Known rows, with every way that one mark hangs from another
z600[z665[z406[z586]]]: [ 12   8   7 -13  -2  29   2   3  -1 -39 -21  -2  20  42   6 -14   2  10
   6 -58 -60  11  18  14  37 -10  17 -23 -29 -45  -5 -11  13  14 -13   2
   0  18 -36 -29   3 -25  59  19  24  -8  -6  18  26 -15   0   3]
z406[z586 z665]: [ -8   2  34  -2  11  15 -16   2 -19 -43  -2  30  11   7 -11 -10  19 -11
 -40 -29 -31 -10 -30 -18  35  -6  18  -3 -25 -23 -36 -19  26   4 -23  -7
  12  20 -12  -3 -22 -32  59  64  16 -13 -17  15  30   3  15  26]
z463[z537]: [-16  11   8  18  20   9  11  17   8  20  -8 -15  14 -20  -5  12  -8  16
 -10 -20  35   1  12 -15   3   1  10   3   9  12  13   7 -20  10   5  19
   4  19  20 -20   5  15 -11 -23 -14 -17  -6 -10  -5  -4  -2  49]
z463[z537[z290 z626] z665[z406[z586]]]: [-38  40  15  16   3  37 -22  65   6   8   5 -32  58  19   1   5  -1  42
 -19 -21  -9 -24  16   0  34  39  23  -9  17   4  -4  -5   9  -6  11  -6
  11  69  -2 -34  10 -31  22  -1  22 -51  18  -7   8  -5  18  57]
z665[z463[z537[z290 z588 z626]] z600]: [-17  37  36  29 -13  20  15  55  11  17 -37  16  60   6  14   0   4  13
  -2   8   7 -16  21 -44  26  -6  40 -30  31   1  45   1  16  -5  -2  20
   7  14  22 -25   1  -6 -18 -25  -1 -42  -7  31  26 -33  -7   5]
z665[z463[z537[z626[z459]]]]: [  0  31  18  18  19  10   6  35   9  41 -45  -4  18  -4   4   8   9   9
 -33  15  18 -17  -2 -27  19  24  33 -19  11  -8  29  -9  -7   2   4  -3
  13  13  24 -30  10 -24 -10 -14 -13 -20 -23  10   2   2   3  20]
z406[z586]: [ -2   7  23   4  11  28  -1 -12 -11 -21   1   4  10   1  -6  -2   4  -7
 -17 -10 -18  -5 -32 -10  22   5  -3 -10 -12   0 -18 -13   5  -7 -10  -3
  11  19 -20  -7  -3 -12  28  26   5   6  -3  -1  10   0  16  18]
z406[z586 z665[z600]]: [  1  -2  49   2 -14  28  -2   7 -29 -50 -15  48  20   1   7 -10  18 -16
 -32 -44 -36 -14 -27  -3  54 -15  24 -32 -36 -13 -15 -18  19  -3 -34  13
   9  22 -17  10 -20 -24  68  48  30 -21 -19  30  37  -9   2  16]
z665[z406[z586] z463[z537] z600]: [ 19  28  73  36  -8  66   5  28   2  -4 -76  26  35  25  30  -8  -2  22
 -35 -54 -21   0   4  27  79 -13  45 -65 -46 -21  40 -29 -10   7 -35  44
   6  29 -18 -48   4   6  45 -20   1 -17  -6  43  39 -26   0  43]
z406[z586 z665[z463 z600]]: [ 17   4  78  12  -7  29  -2  19 -26 -40 -45  62  21   7  10 -11  23  -7
 -55 -39 -48 -11 -28   0  60 -18  42 -39 -47 -31   4 -22  21   0 -38  21
  19  10 -14  -7 -13 -27  65  54  14 -22 -36  50  41 -11  -3  15]
z406[z586 z665[z463[z537] z600]]: [  8  10  85  23   7  31   3  28 -21 -24 -49  55  34  -8  10  -4  20   6
 -63 -49 -29 -10 -22 -12  61 -17  52 -38 -40 -23  10 -22   7   8 -33  31
  18  20  -4 -20 -10 -17  57  37   7 -31 -36  45  37 -15  -1  44]
z463[z537[z290]]: [-23  32 -12  17  13   2   5  30  18  22  14 -20  34  -9  -9  13   1  30
  -3   1  17   3  26 -34 -26   3  19  17  32  17   5  28   3   4   5  26
   1  27   9 -25  13   7 -16 -26  -4 -32   7  -5   1  -5   1  49]
z600[z665[z406 z463]]: [ 25   6  21  -3  -2  11  -3  25   5 -14 -53  10  18  44  12 -13   5  25
  -9 -47 -65  24  37  23  30 -13  37 -24 -29 -65  26  -8  11  21 -15   9
   5 -14 -22 -41   7 -23  35   8   7 -12 -20  41  23 -18 -17 -14]
z588[z537[z290 z626[z459]]]: [-17  33 -61   3 -31 -19 -16  39   4  14   9 -55  38   1 -22  -8   3  -6
  23  46   7 -33  -9 -44 -15  32  -1  -8  84  17   3  21  41 -45  32 -27
 -10  45 -12  16  16 -24 -15  -8  55 -29   5 -33  12  14  27  -5]
z626[z459 z537[z588]]: [ -4  48 -17  -6 -11   0  -4  39  12 -27 -29 -44  35  18 -39 -16  33 -54
  22  33  16 -56 -12 -45  13  20 -56  -7  63  13 -10  16  30 -22  25  -7
  13  43   5  -3 -44 -18   9 -35  14  -8  -6 -30 -13  11  36 -11]
z406[z586 z665[z463[z537[z626]] z600]]: [  1   8  74  22   2  34   5  29 -19 -19 -46  55  37  -6  12   2  16   1
 -57 -40 -19 -17 -20 -21  66  -9  55 -44 -29 -20  13 -25  10   2 -28  12
  18  27   1 -20 -10 -33  52  47  10 -36 -32  39  40 -21   0  32]
z290[z537[z588 z626[z459]]]: [-32  41 -46   2 -21 -13   2  44   8  11 -21 -25  58   6 -19   8  19 -31
  30  27  28 -38 -15 -71  25  22 -31  -5  70  23   5 -13  35  -4  32 -41
   2  51  20  12 -19 -32  -1   2  14 -30  13 -18   6  17  18  -7]
z463[z537[z588 z626] z665[z406 z600]]: [-39  20  41  16 -17  35  -5  79   7  -6 -26 -17  56  12  22 -13 -10  14
  19 -35  23 -36  33  12  80  19   0 -40  11  15  33 -28  -4   5  14  -9
  11  49  33 -22 -19   1  10 -33  14 -49  16  -1  13 -24   5  26]
z665[z406 z463[z537] z600]: [ 22  22  56  33 -13  44   8  40   7  13 -79  22  29  22  32  -6  -3  23
 -23 -46  -9   9  26  31  59 -20  46 -62 -36 -18  56 -21 -14  14 -27  44
  -1  13   2 -40   6  16  23 -40  -5 -23  -3  49  31 -26 -14  31]
z406[z586 z665[z463[z537[z626]]]]: [-14  14  59  20  22  23 -11  25 -13 -12 -30  34  29  -6  -5   4  18   7
 -69 -27 -21 -11 -28 -34  50   2  48 -19 -24 -30  -8 -22  21  10 -16  -8
  20  28   3 -28 -11 -48  43  62  -3 -32 -35  27  34  -8   5  48]
z626[z459]: [ 11  29 -19 -21   0  -1   5  10   0   1 -18 -16  -5  14  -2  -6  13 -18
   2  16   4 -28 -16 -13   5  32 -12 -15  10   6 -12  -4  -6 -10  -3  -2
   2  10   6   6  -5 -13  15 -23  18   5  -7 -10   3  27  14  -9]
z586[z406[z665[z463 z600]]]: [ 12  -6  35   2 -16  14   3  42   0  -7 -36  38  15  38  19  -7  33  -1
 -27 -30 -62  -7 -14   7  39 -24  53 -42 -38 -71  14 -17  18  20  -6  29
   0  -9  -6   3  -7 -28  26  41  12 -35 -27  29  53  -7 -33 -19]
z665[z406 z463 z600]: [ 35  14  48  20 -32  39   0  29   0  -5 -75  34  20  37  36 -12   2  14
 -10 -32 -35   7  15  44  57 -18  39 -61 -39 -28  45 -24   1   5 -27  31
  -6  -1 -12 -27   5   6  32 -21  11 -11   0  53  35 -22 -17  -7]
z537[z290 z588 z626]: [-55  38 -39  -1 -13  -9 -14  29  20  -6  29 -19  61  25 -11  -9   8  -3
  38  54   4 -26  12 -81 -12  19  -3  16  78   9 -18   2  60 -15  24 -46
   2  25  11 -10 -16 -47 -28  12  17 -38  25 -10  22 -20  22 -21]

Rows
[ -9  18  34  19  15 -12 -12  44   2   7 -25  25  33   0  -8   1  22  27
 -51 -15 -22   0   8 -32   1  -9  55   6  -2 -25   6   5  27  17 -13  20
  13   2  13 -27  -2 -28  12  32  -1 -42 -26  38  27  -2  -9  38]
z406[z665[z463[z537[z290]]]]
[ 15   2  34   4  19   1  20  36   5   5 -38   5  24   4  -1   6   8  26
 -18 -44 -34  19  34  -3  12 -14  40 -11  -6 -43  33   8  -6  19  -3  23
  11  -9   2 -34  14  -6  10   0  -9 -18 -36  27   7 -13 -20  10]
z600[z665[z463[z537]]]
[-46  30  24  13 -16  14   1  85   7   0   8 -20  75  -2   6  -5   4  20
  16  -2  20 -40  32 -30  33  22   6 -11  50  30  20   2  13 -13  18   5
  15  45  34  -8  -9  -5 -18 -24  21 -59  10  -3   7 -20   6  18]
z463[z537[z290 z588 z626] z665[z600]]
[ 17  -7  58   9 -19  -1  -3  32 -14 -17 -48  59  17   4  15 -10  20  -1
 -39 -31 -32  -5   0   7  37 -19  48 -32 -32 -29  22 -11  14   5 -30  21
   8 -12   5  -1 -12 -18  36  31  12 -28 -31  53  33 -11 -16  -6]
z406[z665[z463 z600]]
[-25  43 -18  17 -16  -6 -17  43  19 -26   3 -33  66  18 -44  -8  25 -23
  26  37  -2 -28  16 -55 -24  -9 -36  21  76  10  -7  42  57 -22  27   0
   7  41  -8  -9 -27 -17 -13 -11  11 -30   6 -15  -9 -13  27   0]
z626[z537[z290 z588]]
[ 26  12  35  -2   3  31  -4  18  -2 -30 -49  11  24  45  10 -14   9  21
 -19 -52 -74  20  18  14  47 -12  37 -31 -36 -65  16 -19  13  14 -18   8
   6   4 -35 -44   8 -34  56  22  10  -9 -21  37  29 -13  -7  -1]
z600[z665[z406[z586] z463]]
[ 11  27  58  38 -12  68   2  31   0   3 -71  25  36  23  31  -5  -3  16
 -28 -45 -16  -5   2  15  84  -3  49 -71 -33 -18  42 -32  -6   2 -25  21
   5  37 -11 -42   6 -12  45 -11   5 -24  -4  37  41 -33   0  37]
z665[z406[z586] z463[z537[z626]] z600]
[ -5  15  65  17  -6  52  -3  59 -10 -11 -32 -11  34   3  22  -8  -6  25
 -21 -67  -6 -15  15  47  76   7  14 -42 -36  11  22 -19 -27   2 -11  35
  15  47   4 -21  -1  19  44 -24  16 -29   4   9  10  -9   1  57]
z463[z537 z665[z406[z586] z600]]
[  3 -10  14  -9 -17   9   7  32  -1 -16 -11  29  12  35  19  -4  29 -11
  -7 -39 -49 -11  -8   8  33 -20  34 -33 -28 -55   0 -13  16  19   0  26
  -6   0  -6  17 -11 -22  34  39  20 -34 -14  12  49  -6 -29 -18]
z586[z406[z665[z600]]]
[  9  33  28   8  11  29   0  38   9 -12 -44  -2  48  39   2  -3   8  40
 -22 -53 -66  19  32  -4  29 -10  49 -19 -12 -53  17   1  14  19 -15  23
   8  20 -29 -61  16 -27  43   9  10 -28 -14  36  30 -22  -4  31]
z600[z665[z406[z586] z463[z537[z290]]]]
[ 17  25  47  19   5  42 -22   9   4 -11 -57  15  18  39  11 -18   7  19
 -38 -21 -45   9 -12  16  53   0  29 -35 -40 -40   4 -32  12   6 -18   3
   7  10 -25 -48  -3 -26  46  16  -3   0  -3  33  31  -9  10  21]
z665[z406[z586] z463]
[-16  20  51  16  16  40 -17  54   0  -8 -18 -24  30   7   5  -7  -4  35
 -28 -53  -3  -7  11  35  57  20   9 -15 -25  -3   3 -21 -17   7  -1  17
  18  48   5 -36  -3   5  33 -11   4 -24   7  -4   1   1   8  68]
z463[z537 z665[z406[z586]]]
[ 15  19  44  10  16  35   5  29   5 -12 -53   3  33  33   7  -8   3  31
 -25 -65 -55  15  29   6  46 -12  43 -29 -31 -54  23 -14   1  24 -15  18
  10  13 -18 -56  12 -22  49   7  -2 -17 -24  33  24 -16  -7  28]
z600[z665[z406[z586] z463[z537]]]
[-23  15 -46  16 -32 -18 -18  34   4  11  18 -42  45  -9 -21  -6  -5   5
  21  36   5 -14   1 -37 -15  12   6  -2  80  15  13  22  44 -38  32 -23
 -12  34 -17  15  20 -16 -21   4  43 -33   9 -23  14  -1  18   2]
z588[z537[z290 z626]]
[ -1  13  28  11  -5  12   4  57  10   5 -26  24  38  36  14   4  36  15
 -29 -33 -54  -3  -1 -13  23 -18  61 -29 -16 -66  16  -2  24  20  -3  45
   0   6  -3  -9   0 -27  19  31  13 -53 -22  30  55 -11 -34   7]
z586[z406[z665[z463[z537[z290]] z600]]]
[  3  27  47  10  17  35   1  36  10 -26 -54  -3  45  35   3 -17   6  25
 -13 -58 -52  11  29 -13  55 -15  30 -25 -17 -57  15 -21  16  27 -11   8
  16  16 -12 -65  -8 -23  42   7  -5 -24 -21  28  31 -22   0  23]
z600[z665[z406[z586] z463[z537[z588]]]]
[ 32  22  65  23 -26  61  -4  16  -8 -22 -75  37  23  38  31 -20   2  11
 -26 -41 -46   2  -7  36  76 -15  37 -69 -51 -32  27 -33   2  -2 -38  28
   2  12 -30 -31  -1  -6  58   0  14  -4  -6  53  42 -25  -2   9]
z665[z406[z586] z463 z600]
[-20  27 -24   7  16   7  10  26   7  35  -9 -23  14 -10  -2  16   0  -3
   1   5  43 -28  -3 -35  13  37   9 -12  28  18   8  -1 -16  -1  12 -13
   3  37  24 -15   2 -16  -7 -27  -1 -23  -6 -21  -1   5  12  30]
z463[z537[z626[z459]]]
[  8  -1  40  11   1  15   7  52   6   4 -38  32  23  29  18  -1  32   5
 -31 -44 -48  -5  -6   2  41 -24  58 -37 -31 -67  22 -15   8  28  -3  42
   4  -3   3  -7  -4 -20  24  31   6 -43 -29  23  50 -10 -34   4]
z586[z406[z665[z463[z537] z600]]]
[-45  62 -56 -18 -10  -6 -11  33  20  -5  17 -30  55  34 -15  -9  21 -21
  39  64   5 -54   0 -90  -8  43  -9   4  87  10 -24   0  55 -23  21 -46
   3  36  11  -7 -18 -55 -14  -7  29 -33  19 -16  21   1  32 -34]
z537[z290 z588 z626[z459]]
[-12  15  28   0  -6  22  15  72 -11  18 -20 -15  25 -16  20   7   2   4
  -8 -20  28 -45   7  17  51  42   5 -38   9  30  30  -8 -33 -10   8   6
  15  43  31   8   4  -4   8 -39  22 -35  -8 -11 -10   5   0  14]
z463[z537[z626[z459]] z665[z600]]
[ -8   9  47   8  -3  16   7  60  11  -7 -38  25  37  33  12  -9  33  -2
 -20 -33 -39 -11  -3 -20  50 -25  46 -39 -17 -67  15 -23  23  28   4  30
   7   1  14 -14 -22 -23  15  26  -1 -46 -26  22  53 -14 -27   3]
z586[z406[z665[z463[z537[z588]] z600]]]
[  3   4  64   9  13  16 -18  10 -17 -33 -34  42  18   6  -7 -10  27   1
 -67 -23 -46  -6 -33 -18  44  -7  39 -14 -33 -40 -18 -25  29   6 -24   2
  19   9 -11 -21 -17 -43  55  69   7 -13 -32  36  33   1   5  25]
z406[z586 z665[z463]]
[ -6  12 -37   2 -25 -13  -8  30  -6   9 -10 -50  15 -10 -14 -12  -5 -25
  20  29  23 -29 -20 -26  15  32 -12 -23  60  13  11  -2  22 -38  31 -36
  -7  34  -4  21   9 -12  -7  -5  41 -13  -6 -38   5  16  25  -6]
z588[z537[z626[z459]]]
[-11  30 -51   6 -22 -10   4  34   1  33 -22 -16  38  -2  -8  25  15 -22
  10  17  23 -30 -20 -38  10  23 -17  -7  46  26  11  -3  17  -8  26 -32
  -4  52   4  21   5 -30   6   4  18 -26   8 -10  -2  24  11   1]
z290[z537[z626[z459]]]
